What can hang from each mark:
risi: konus
zerivuk: konus sapib
dudu: konez konus
relu: rikap
mobebat: konus rikap
konez: dudu kosat loga
loga: konez
sapib: zerivuk
kosat: konez
rikap: mobebat relu
konus: mobebat zerivuk

Each row was made from one small tree. Brackets hold a mark, then the marks that hang from it, in alphabetical order. Every link used is in the known rows. Write each row's tree.
Known rows:
[sapib [zerivuk [konus mobebat]]]: [-0.39  1.77 -1.74  0.43  2.28 -0.79  1.16  1.01 -2.44 -4.93 -2.47 -1.18
  0.46 -0.04  0.54  0.95  1.22 -1.32  0.90 -1.49  0.08 -1.27 -0.38 -1.03]
[mobebat konus]: [ 2.54  1.40 -1.92 -0.38 -0.30 -0.04 -0.06 -0.78  0.89  0.35  1.24 -0.17
 -0.16 -0.46 -0.07  0.60 -0.50  1.39 -0.76 -0.75 -0.38  0.34 -1.73  3.35]
[konez dudu]: [ 0.45 -0.26 -0.05  0.11 -0.44 -0.04 -1.92 -0.95  0.52  1.09 -1.19  0.69
 -0.44 -2.54 -0.34 -0.21 -0.88  1.47 -2.07 -0.31  0.16  0.38  2.07 -0.31]
[dudu [konez loga] [konus mobebat [zerivuk sapib]]]: [-0.22  0.05 -2.98  0.98  2.02  2.12  7.77 -5.12 -4.05 -3.54 -4.83 -0.68
  0.05  0.40  1.52 -1.24  3.65  1.34 -0.45 -0.21 -1.21 -3.19  3.80 -0.93]
[sapib [zerivuk [konus [mobebat [rikap relu]]]]]: [ 2.01  1.63 -4.72  2.02  2.37  0.39  1.27  2.91 -0.51 -5.53 -0.71 -2.23
 -0.28  0.00  0.96  1.70 -0.14 -1.12  0.78 -1.91  3.70 -0.57  1.62  0.72]
[konus [mobebat [rikap relu]] [zerivuk sapib]]: [ 1.43  1.52 -4.20  2.05  2.48  1.43  1.68  0.28 -3.33 -2.82 -0.89 -1.51
 -0.62  0.59  1.48  0.94 -0.52 -1.63  1.41 -0.65  1.07  2.47  2.73  1.43]
[rikap [mobebat [konus zerivuk]] relu]: [ 1.72  1.81 -4.77  1.35  1.46 -1.23  1.01  3.06 -0.22 -0.79  1.75  0.37
 -0.82 -1.03  0.35  0.30 -0.65 -3.81 -0.27 -1.66 -0.93  1.55  0.03  2.27]
[mobebat [konus [zerivuk sapib]] [rikap relu]]: [ 5.07  2.10 -4.06  1.77  2.33  1.56  1.10 -1.84  0.34 -2.19  0.76 -1.55
 -0.67 -0.18  1.60  1.86 -2.46  0.40 -0.17 -0.87  1.00  2.15  0.24  5.23]
[relu [rikap mobebat]]: [-0.96 -0.74 -3.56  1.28 -0.09 -1.82  0.48  1.61  1.68 -0.01 -0.26 -1.32
 -0.41 -0.89 -0.22 -0.17 -0.41 -2.98  0.41 -0.56  5.13 -0.06 -0.39 -0.80]
[kosat [konez [dudu [konus mobebat]] loga]]: [ 0.32  0.96 -2.70 -0.11 -1.32  2.47  2.82 -2.05 -2.36  0.83 -3.47  0.37
  0.10 -1.50 -0.54 -1.87  2.54  2.17 -4.64  0.01  1.42 -1.59  7.18 -1.00]
[risi [konus [mobebat [rikap relu]] [zerivuk sapib]]]: [ 1.68  1.76 -3.18  1.72  2.25  1.62  1.80 -0.86 -6.75 -2.45 -3.23 -1.75
 -0.25 -1.74  2.01  1.12 -0.65 -1.13  1.63 -0.94  1.03  1.65  2.60  1.71]
[konez [dudu konus] loga]: [ 1.08 -1.28 -1.10  0.31 -0.93  2.64  1.24 -2.92  1.40  0.76 -2.65  0.27
 -0.19 -2.82  0.01 -1.69  1.02  3.28 -2.75 -1.73  1.40 -2.54  3.38 -0.53]
[risi konus]: [ 0.11  0.18  1.11 -0.41 -0.28  0.28  0.07 -1.16 -3.35  0.25 -2.30 -0.31
  0.48 -2.10  0.55  0.17 -0.16  0.56  0.16 -0.40 -0.13 -0.80 -0.14  0.23]
[konez dudu kosat loga]: [ 1.32 -1.19  0.07  0.54 -1.54  2.78  0.60 -0.87  2.45 -0.11 -1.50 -0.47
 -1.02 -3.10 -0.60 -2.31  3.61  1.97 -4.54 -0.19  1.53  0.75  6.84 -0.39]
[zerivuk [konus [mobebat rikap]]]: [ 1.37  1.97 -3.04  1.01  0.85 -0.04  1.36  3.58 -2.36 -2.20  0.14 -2.15
 -0.38 -0.18  0.83  1.27  0.64  1.09  1.31 -1.70  3.16 -0.62 -0.71  1.49]
[loga [konez dudu kosat]]: [ 0.27 -0.53  0.51 -0.72 -1.32  2.56  0.37 -0.98  1.59  0.50 -1.49 -0.08
 -0.73 -3.32 -0.32 -1.93  1.16  1.69 -6.24  2.63  0.19  1.29  5.73 -0.69]
[konus [mobebat rikap] [zerivuk sapib]]: [ 1.39  1.66 -2.35  1.82  2.71  0.46  1.48 -1.67 -4.88 -2.00 -1.92 -2.48
 -0.41  0.65  1.02  0.78  0.41  0.23  1.48 -0.97 -0.47  2.11  0.91  1.73]
[dudu [konez loga] [konus zerivuk]]: [ 0.87 -0.34 -0.61  1.43  1.44  1.59  6.43 -2.94 -0.87 -0.78 -2.18 -0.66
 -0.03 -0.05  0.89 -1.49  2.55  2.77 -0.97 -0.04 -2.47 -4.19  2.87 -0.82]
[relu [rikap [mobebat konus]]]: [ 1.54  0.81 -5.61  0.72 -0.24 -1.76  0.47  0.72  2.61  0.34  0.79 -1.58
 -0.54 -1.10 -0.26  0.48 -1.04 -1.63 -0.40 -1.36  4.65  0.29 -2.13  2.59]
[risi [konus mobebat zerivuk]]: [-0.76  1.88 -0.04  0.80  1.41 -0.23  1.16  0.65 -8.44  0.38 -3.12 -0.93
  0.37 -2.06  0.95 -0.20  0.79 -0.66  1.61 -1.02 -4.02  0.60  0.64 -0.53]
[konus [zerivuk sapib]]: [ 0.13  0.68  0.62  0.80  2.33  0.37  1.06 -3.03 -2.32 -1.95 -2.08 -0.47
  0.18  0.31  1.23  0.38 -0.33 -1.08  0.71  0.34 -2.20  0.99  0.10  0.04]
[dudu [konus mobebat]]: [-0.86  0.62 -2.97  0.13 -0.11  0.84  2.47 -0.76 -3.33 -0.16 -2.08 -0.25
  0.15  0.17  0.12 -0.08  1.56  0.90  1.15 -0.98 -0.40 -2.61 -0.91 -0.61]
[loga [konez [dudu konus]]]: [-0.18 -0.53 -0.78 -0.92 -0.63  2.24  1.29 -3.05  0.63  1.47 -2.70  0.58
  0.07 -2.94  0.39 -1.31 -1.41  3.06 -4.32  1.32 -0.06 -2.05  2.17 -0.94]
[loga [konez [dudu [konus mobebat zerivuk]] kosat]]: [-0.51  1.20 -1.62  0.58  0.55  3.17  3.20 -1.34 -3.74  0.78 -3.58 -0.78
 -0.53 -3.33  0.34 -2.01  2.29  2.21 -4.35  1.61 -4.03 -0.64  4.72 -1.52]

Which tree is each row?
[ 0.44 -0.49 -2.83  0.66 -1.48  3.66  3.02 -1.62 -0.88 -0.20 -3.43 -0.68
 -0.82 -3.07 -0.55 -2.34  5.06  2.88 -3.47 -1.26  1.23 -1.82  5.82 -1.05] | [konez [dudu [konus mobebat]] kosat loga]
[ 4.90  2.38 -2.33  1.33  2.49  0.83  0.74 -3.63 -0.99 -1.13 -0.17 -2.52
 -0.54  0.12  1.21  1.84 -1.45  2.33  0.05 -1.13 -0.73  1.71 -1.51  5.47] | [mobebat [konus [zerivuk sapib]] rikap]
[ 2.05 -0.47 -4.64  1.37  0.09  1.97  6.38 -2.05 -1.34 -1.13 -1.85 -2.12
 -0.75  0.47  0.13 -1.09  3.66  4.65 -0.99 -1.22  3.00 -3.90  3.66  1.21] | [dudu [konez loga] [konus [mobebat rikap]]]
[ 5.00  1.33 -4.80  1.07 -0.01  1.16  0.07  1.11  2.86 -0.02  2.87 -1.17
 -0.97 -0.34  0.46  1.29 -2.05  1.57 -0.99 -1.14  3.16  1.11  0.25  5.14] | [mobebat konus [rikap relu]]
[ 1.95  1.82 -2.91  1.69  2.50 -0.40  1.01  0.96 -2.07 -4.65 -1.61 -3.15
  0.15  0.01  0.53  1.63  0.64  0.65  1.04 -2.22  2.10 -1.02 -0.17  0.89] | [sapib [zerivuk [konus [mobebat rikap]]]]
[ 1.49  1.19  0.33  0.85  0.30  2.27  2.63 -3.00 -1.56  1.36 -3.03  0.26
  0.16 -1.72  0.29 -1.65  1.00  2.25 -4.66  0.35 -2.21 -1.58  6.40 -0.83] | [kosat [konez [dudu [konus zerivuk]] loga]]
[ 1.45  1.67 -4.88  1.34  0.58  0.68  1.70  5.54 -0.76 -3.07  1.13 -1.32
 -0.64 -0.38  1.29  1.50 -0.28 -0.84  1.11 -1.44  4.89 -0.03  0.98  1.37] | [zerivuk [konus [mobebat [rikap relu]]]]
[ 0.62  0.59 -1.86  1.69  0.28  3.35  3.29 -1.18 -2.95  0.09 -3.59 -1.24
 -0.77 -3.10  0.06 -2.37  4.84  2.29 -2.74 -1.38 -2.62 -1.11  5.91 -1.25] | [konez [dudu [konus mobebat zerivuk]] kosat loga]
[ 1.27 -1.32 -1.37  0.50 -0.95  3.18  7.33 -3.39  1.78 -1.83 -2.28 -0.89
 -0.62 -0.35  0.17 -1.91  5.72  3.59 -3.24  1.07  1.10 -4.91  4.55 -0.40] | [dudu [konez kosat loga] konus]
[ 0.43  1.83 -1.99  0.42  1.05  2.78  3.88 -5.13 -4.73 -1.24 -5.67  0.03
  0.27 -1.09  0.74 -1.55  2.15  0.99 -3.96  0.23 -0.75 -0.41  7.33 -1.06] | [kosat [konez [dudu [konus mobebat [zerivuk sapib]]] loga]]
[ 1.45  1.52 -4.95  0.91  1.35  1.47  2.40  2.10 -1.13 -5.41 -0.89 -1.23
 -0.53 -0.08  2.03  1.90 -0.36 -1.49  0.93 -0.95  6.42  0.37  1.04  1.60] | [zerivuk [konus [mobebat [rikap relu]]] sapib]
[ 1.30  0.39  0.36 -0.24 -1.29  1.51  0.34 -1.56  0.92  0.90 -1.46  0.68
  0.08 -1.61 -0.70 -1.97  1.23  1.13 -5.81  0.86  1.79  0.91  8.25 -0.41] | [kosat [konez dudu loga]]
[ 2.65  2.20 -1.40  0.34  2.11  0.40  0.92 -3.85 -1.49 -1.58 -0.98 -0.71
 -0.05 -0.12  1.26  1.12 -0.97  0.33 -0.22 -0.49 -2.62  1.33 -1.48  3.31] | [mobebat [konus [zerivuk sapib]]]
[ 1.72  1.60 -4.94  1.44  2.16 -1.32  1.56 -2.27  0.26 -1.69 -1.25 -2.12
 -0.36 -0.84  0.97  0.82 -1.30 -2.70  0.38 -1.23  2.47  1.43 -2.05  2.60] | [relu [rikap [mobebat [konus [zerivuk sapib]]]]]
[ 0.35 -0.55 -0.54 -0.70 -1.36  3.52  2.28 -2.94  1.14  0.83 -2.80 -0.18
 -0.61 -3.33  0.01 -1.61  1.44  3.49 -5.93  2.30 -0.13 -2.12  3.84 -0.80] | [loga [konez [dudu konus] kosat]]
[ 1.27  1.65 -3.26  0.70  1.59  0.66  1.88  0.06 -2.66 -4.60 -1.78 -2.14
 -0.19  0.24  1.47  1.77  0.52  0.57  1.10 -1.29  4.67 -0.21 -0.67  1.88] | [zerivuk [konus [mobebat rikap]] sapib]
[ 1.85  1.86 -4.66  1.85  1.37 -2.08  0.79  1.26  0.54  0.77  0.71 -1.98
 -0.40 -1.21  0.16  0.37 -1.14 -2.13  0.43 -1.58  1.05  1.18 -2.09  2.22] | [relu [rikap [mobebat [konus zerivuk]]]]
[ 0.20  0.16 -2.64  1.26  1.42  3.26  8.72 -4.99 -3.42 -4.23 -4.98 -1.49
 -0.61  0.08  1.16 -1.68  6.69  1.73 -1.84  0.68 -1.40 -3.08  5.35 -0.74] | [dudu [konez kosat loga] [konus mobebat [zerivuk sapib]]]
[-0.39  1.19 -2.31  0.70  1.97  1.21  1.57 -4.71 -5.15 -0.97 -5.33  0.20
 -0.05 -2.16  1.14  0.17  0.12  1.31 -0.32 -0.84 -2.50 -1.15  1.36 -0.78] | [konez [dudu [konus mobebat [zerivuk sapib]]]]
[ 4.99  2.75 -1.97  1.84  1.87  0.06  0.24 -0.31 -0.72  1.14  1.75 -2.53
 -0.55 -0.24  0.42  1.20 -1.37  2.86 -0.02 -1.60 -2.23  1.43 -1.54  5.12] | [mobebat [konus zerivuk] rikap]
[ 5.17  2.44 -3.87  2.15  1.58  0.83  0.40  1.76  0.69  0.32  2.86 -1.68
 -0.81 -0.41  0.99  1.33 -2.20  0.94 -0.12 -1.31 -0.50  1.85  0.26  4.83] | [mobebat [konus zerivuk] [rikap relu]]
[ 1.52  1.76 -3.86  2.61  1.94  0.69  0.93  3.70 -3.06 -0.41  0.99 -1.65
 -0.73  0.13  0.67  0.45 -0.45 -1.09  1.38 -1.14 -0.21  2.14  2.64  1.14] | [konus [mobebat [rikap relu]] zerivuk]
[ 0.51  0.13  0.03 -0.03  1.12  4.01  3.35 -6.06 -1.23 -1.33 -4.90 -0.64
 -0.24 -3.02  1.30 -1.24  1.01  2.28 -5.19  2.68 -2.30 -0.92  3.99 -0.68] | [loga [konez [dudu [konus [zerivuk sapib]]] kosat]]
